What can hang from each mark:
J: N
C: R Z
H: C P
V: U
R: C P U
Z: X
N: F Z
M: P
P: R
Y: N U
U: R
F: B
B: F H M

Every row comes from one small tree of marks. Brackets hold a mark, then the marks that hang from it, in alphabetical order. Every link used is in the known rows. Which tree was each row made from?
Known rows:
[H [P [R [C [Z X]] U]]]: [  1  -2  14  23   0 -46   8  45 -18 -18  81  18 -27  19 -11  -2  48 -27
  19  23  12 -11   3 -15   4  -5   1   6  -3]
[J [N [F [B [H [P R]]]]]]: [ 27 -13 -18  12  -8 -29 -29  24  -1 -10 -70 -28  13 -16  26   3 -47 -39
   0 -34  33   7  -9 -18 -19  -4  -2   5  34]
[C [R P U] Z]: [ -6 -37   9   2  14 -13  -5 -38 -11 -12  58  30 -20  -3 -15  -2  17 -11
  21  32 -10   7   4  27  10 -20  -9  19   2]
[V [U R]]: [  0 -43  16 -17  12  36   8 -19  22  21  20  -5  -5   4  -4  -1  -1  18
   2 -18  -9   5  21   2   3 -19  -5  12 -13]
[V U]: [-12 -19  15  -5  24  30  -3  -6   5  17  15 -17  -4  12  -2   1  11  13
   4 -34   3 -16  25   8   3 -15  -9  -4   3]
[F [B [H C P]]]: [  6  30 -16  15  30   6 -13   5   5  -1 -54 -15  46 -24  -2  -2  24 -22
 -14 -42 -31 -33   5 -62  -8  -4  22  -7  22]
[J [N Z]]: [  4  27  15  -8   3 -13 -14  11   3   7 -49 -28   0  11  15   2 -48  20
  20  -4  -9   1 -16   1  13  17 -22   0  19]
[H [P [R U]]]: [  4 -16   1  11   7 -19  -2  17  -2  -6 -27  -7 -20  28  -1  -3  31  -5
  18 -17  22 -19  12 -28 -10  -9 -11   6   4]
[B F [H P] M]: [ -2  18 -23  10   9  46  39  28  -3  13 -33  23  40  53   7   5 -34  15
 -61 -31 -15 -27  -5 -12 -26  35  -4 -32  -6]
[R C P U]: [ 14   4  30   4   1 -30   0 -66  -2  -5 -36  34 -19  -7   2   4  14  13
   2  18 -24 -15  28 -20   0   0 -31  25 -17]
[J [N [F [B H]] [Z X]]]: [  -4   48    1   17  -31  -64  -24   55    1   -1 -104  -30   21  -41
   22    3  -86  -19  -19   12  -12   27   -6   20    6  -14    1   -5
   30]
[U R]: [  8 -31   7 -16  -3  37   2  -6  18  16   3  -1 -10  -4   0  -4 -19  16
  12   6 -19   8  14 -16   1   5 -10   2 -13]
[H [C [R P U] [Z X]]]: [-29 -24  12  18  13 -34  11 -18  -9 -18  45  29 -12 -18 -28  -2  55 -20
   5  44 -12   3  19  -8  23 -18  19  15   6]
[U [R [C Z] P]]: [ 34 -12  20 -19   3  16   6 -51   6  -6  85  39 -18 -11  -5  -1   4   3
  19  25 -33  16  -3   3   6  19  -9  24 -26]
[M P]: [ -5 -26   6 -34  -9  39 -28 -15  12   7   5 -18  -6  13  11   0 -14   5
  19  13  -5 -13   2  -3   1  12  -5  -8  -2]
[Z X]: [-28 -12  12  12 -10  21   1  45  -2  14   4 -10 -12 -10  -1  -2  -7  -6
   1  18  -7  -9  37 -20   7   4  -7 -18   3]
[M [P [R [C [Z X]] U]]]: [  0 -30  12  -9 -32 -35 -15   5  -8 -10  92  17 -36  20   0   1  18 -21
  20  64  29   8  -7  15   8  -5   6   2 -16]
[Y U]: [ -6 -13  13  -6   3   6  -5  -8   4  14   1 -27  -5   5   2  -1 -17  14
   2 -30  15 -14  15  -6  -5 -10 -26 -14  -4]
[U [R [C [Z X]] P]]: [ 12 -14  27  -3 -13   5  18 -13   3  -5  92  42 -22 -23  -9  -1   5 -11
   8  54 -32  22  15  -4  12  15  -2  17 -27]
[Y N U]: [-10   0   3  -8   2  11 -12 -19   5   8  11 -46  -3   8  15   4 -40  16
   7 -45  55  -6   8   4 -12   5 -28  -9   4]
[V [U [R [C [Z X]] P]]]: [  6 -27  35  -3   3   3  24 -27   8   1 111  38 -18 -12 -13   2  24  -8
  -2  27 -21  18  21  13  13  -8   3  25 -28]
[Y N]: [-10   5  -4  -7   3  38 -17  -5   2   7   7 -31  -7   5  17   3 -31   9
  17 -25  31  -4  11  -1  -5  22 -16  -6  12]
[J N]: [ -2 -27  13  -7  12  20 -13 -11   0  15 -15 -17   0   0  17   3 -42   6
  19  -2  -2 -13  11 -27   2  13 -29  -3  16]
[P [R [C Z] U]]: [ 21  -9   7   5  -1 -29  -8 -14 -17  -8  79  21 -35  21  -3  -1  24  -7
  26  13  26   3  -9  15   3  -6  -9   5  -9]
[F [B [H [P [R U]]] M]]: [  9   5 -29  20  -8 -20  17  13  -3  11 -64  13  27  -6   8   3   8  -9
 -23 -13  19  -8  -8 -19 -31 -27  -3  -1  -8]
[P R]: [  6 -27  -9   4 -11  25 -10  19  -2   9  10 -13 -32  15   4  -3  -1  -4
  22 -13  44   4  16  -4  -4  13  -8 -12   4]
[B [H C [P [R U]]] M]: [  6  10 -24  11  11 -19  40  12   4   2 -62  20  19  48  -5   1  37   8
 -27 -37  22 -22   2 -34 -16  -7   5  -1   3]
[F [B H M]]: [  0  11 -24   5  -7  35   9   1   0  31 -38   5  39 -28  12   3 -31   2
 -29  -6 -11  -2   0   0 -20 -10  -6 -18  -9]
[N Z]: [  1  49   7  -4  -1   0 -11  30   3   3 -36 -25  -9  13   0  -3 -16  22
  16 -13 -15   0  -7  18  14  10  -6  -8   8]
[C [R P U] [Z X]]: [-29 -40  14  18  -3 -25   5   0 -14 -10  66  34 -23 -14 -20  -1  18 -26
   9  62  -8  12  23  18  15 -24  -2  14   1]
[C [R U]]: [-15 -50   3   7   1  -4  -9  -8  -4   4  -6   5 -17   3 -10  -2   2   2
  15  19  -2  -2  21   2   8 -22 -14   6   8]
[N [F [B H]] Z]: [ 13  70 -12   4 -18 -42 -30  34   4  -7 -95 -29  15 -27  11  -2 -53  -1
 -14 -25 -18  22 -18  43   1 -17  11  -5  20]
[C [R U] [Z X]]: [-38 -43   7  18   1 -16   0  36 -16  -1  85  15 -19  -4 -20  -3  12 -23
  14  53  -7   8  14  21  19 -31   2  -2   7]

Write each row's tree:
[ -6 -48  10   9  -1 -13  -4 -46  -2  -3 -25  25 -22  -7  -9   0   8   0
   9  28  -3   3  29   0   5 -14 -18  24   0] -> [C [R P U]]
[  1  22 -23   8   9  31  17  21   0  18 -43   0  49 -16   9   2  -9  -3
 -25 -26 -26 -20  -7 -23 -26  -7   0 -11  -3] -> [F [B [H P] M]]
[ -2 -13  12  21 -16 -41   3  25 -20  -5  84  24 -39   9  -7  -1  24 -20
  15  42  26   7  10   6   9  -9  -3  -1  -9] -> [P [R [C [Z X]] U]]
[ 17  11  29  -2  16 -32  -3 -62 -11 -14  46  39 -17  -1  -3   2  24   2
  12  23 -29 -11   4   4   6  -5 -20  21 -16] -> [R [C Z] P U]
[  6 -24 -25 -24 -33  43 -11 -17   8  15 -12 -19   5 -29  19   2   5   3
   7  18  41  16 -32   7 -21   5  12 -10 -25] -> [F [B [M [P R]]]]
[-24 -24   3  13  11   9   7   5  -9 -15  81  17 -13 -19 -26  -4  46 -27
  12  28  -5   8  17  -6  25   8  27   4  12] -> [H [C [R P] [Z X]]]
[-17  57  14   2 -25 -36  -3  79   2 -14 -59 -33 -19  -4  -1  -5 -28  11
  -2   0 -13  21   4  37  20   1   8  -9  13] -> [N F [Z X]]
[ -7 -20   6   2  30 -20  -1 -54  -6 -20  39  26  -9  -7 -23  -3  53  -8
  15  14 -12  -2   0  -1  19 -14  12  22   7] -> [H [C [R P U] Z]]
[ -2  34 -26   9  26  38  44  11   1   4 -52  19  50  51  -1   4   2  18
 -66 -48 -18 -35 -10 -40 -18  40  16 -30   1] -> [B F [H C P] M]
[  1  21 -28 -30   7  32  -6 -28   5   8  32   1  55 -17   6   2   8  -4
 -18   3 -18  -4 -45   9  -7  -6  34 -17  -8] -> [F [B [H [C Z]] [M P]]]
[ -3  56   4  -8  -8 -18 -13   5   9   0 -24 -58  -4  20  12   2 -49  31
   9 -48  47   8 -19  34  -1   6 -21  -5   8] -> [Y [N Z] U]
[  1  10 -16  -1  11  41  33  38   2  16 -24  12  31  39   5   1 -14   9
 -23 -33 -19 -25   8 -12 -18   9 -13 -13   2] -> [B [H P] M]
[-10  -9 -11 -31 -15  63  14 -26   7  12 -13   3  18  31  16   6 -30  34
 -36  12  -1  -8 -28  11 -17  41   3 -29 -29] -> [B F [M P]]
[-15   7  28  13   2 -35   4  13 -17  -3  75  25 -16  -4  -9   0  18  -8
   6  43 -26 -10  13   0  14 -16  -9   0 -10] -> [R [C [Z X]] U]
[ 20 -18   8  10 -14 -28  -6 -18  -8   0  -3  14 -37  19   2   1  15   4
  16   8  31  -1  16 -11  -2  -1 -19   9 -10] -> [P [R C U]]
[-12 -24   2   8  35 -15   2  -3   2 -16 -28  -4   5  12 -23  -4  62   0
  11 -18 -19 -28   9 -45  12 -13  12  15  19] -> [H [C [R U]] P]
[ 13 -25 -39 -17 -41  34  -9  -6   7  23 -20   0  18  -5  22   4 -28 -11
 -14  15  43  18 -20  16 -27   0   9 -15 -14] -> [F [B H [M [P R]]]]
[ 29 -34  31 -15   6  16  16 -71  20   7  22  28 -15  -2  -4   4  14  18
   0  -2 -15  10  27  -4   3   1 -13  34 -28] -> [V [U [R C P]]]
[-19  60  -2 -27 -44 -18  -4  44  12  -7 -83 -41  18 -48  14   1 -22  19
 -14  29 -16  33 -44  49   3  -6  28  -7 -16] -> [N [F [B [M P]]] [Z X]]
[-20  10   4  20  20 -39  12  46 -10 -21  44   0 -11  14 -20  -5  77 -25
  12  -1  13 -20   2 -36  10 -13  25  -3  10] -> [H [C [Z X]] [P [R U]]]
[ -1 -40   0  -2  10  28 -10 -18 -10  -9  91  17 -20  -3 -14  -4  11 -19
  29  16   0  11   3  28  12   7   1   9   9] -> [C [R P] Z]
[ -7 -21 -39  15   2  48  36  -1  -4  13 -18  30  31  41 -10   3 -20  13
 -60 -13  10   1  -4  -1  -7  33  21 -30   4] -> [B F [H [C R]] M]
[ 37  42  21 -19 -27 -32   5 -57  23 -11 -19 -12 -15   5  11   6 -45  36
   5 -15  29  34 -16  24  -1  24 -24  33 -23] -> [Y [N Z] [U [R C P]]]
[  3  81  -7 -13 -14 -16   3  26   5  -4 -94 -36  19 -45  10  -2 -18  32
 -10 -24 -18  26 -46  49  -1  -7  13  -4  -9] -> [N [F [B M]] Z]
[  2 -16 -28  22  24  10 -16  13   0  -5 -21 -11  36 -22 -14  -3  27 -34
  -5 -27 -16 -17   5 -46   0  -6  31   0  32] -> [F [B [H [C R] P]]]
[  9  -2 -10   5  22  15   0  24   3 -12 -12 -25 -10  23  -9  -5  60  -6
  19 -48  26 -22   6 -54   1  23  18  -5  17] -> [H C [P R]]
[   7   62    0  -15   -9  -29   -1    6    4   -1 -109  -42   28  -50
   25    3  -51   31   -5  -14  -13   27  -53   35   -1   -1   -3    4
    3] -> [J [N [F [B M]] Z]]
[  9 -29 -40 -14 -41  53  14  -1   3  18 -11  20   8  67  20   7 -55   9
 -49   7  54  10 -19  22 -28  41   5 -34 -18] -> [B F H [M [P R]]]
[ -1 -23  -3  -2  28  24  -4 -34  -6 -17  74  14 -10  -7 -23  -4  47 -14
  23   0  -5   4  -1   0  20  12  21   9  14] -> [H [C [R P] Z]]
[  9  72   1  -6 -10 -32 -31  24   4 -14 -89 -49   3 -49   8  -5 -20  12
   8 -24 -19  21 -28  37   8 -11  14  -1   9] -> [N [F B] Z]
[ 10  51 -16   1  38 -20 -21  20  -2 -28  -1 -21  41 -26  -5  -5  22 -30
  -9 -54 -35 -14 -25  -8   0 -15  39  -5  28] -> [N [F [B [H [C Z] P]]]]
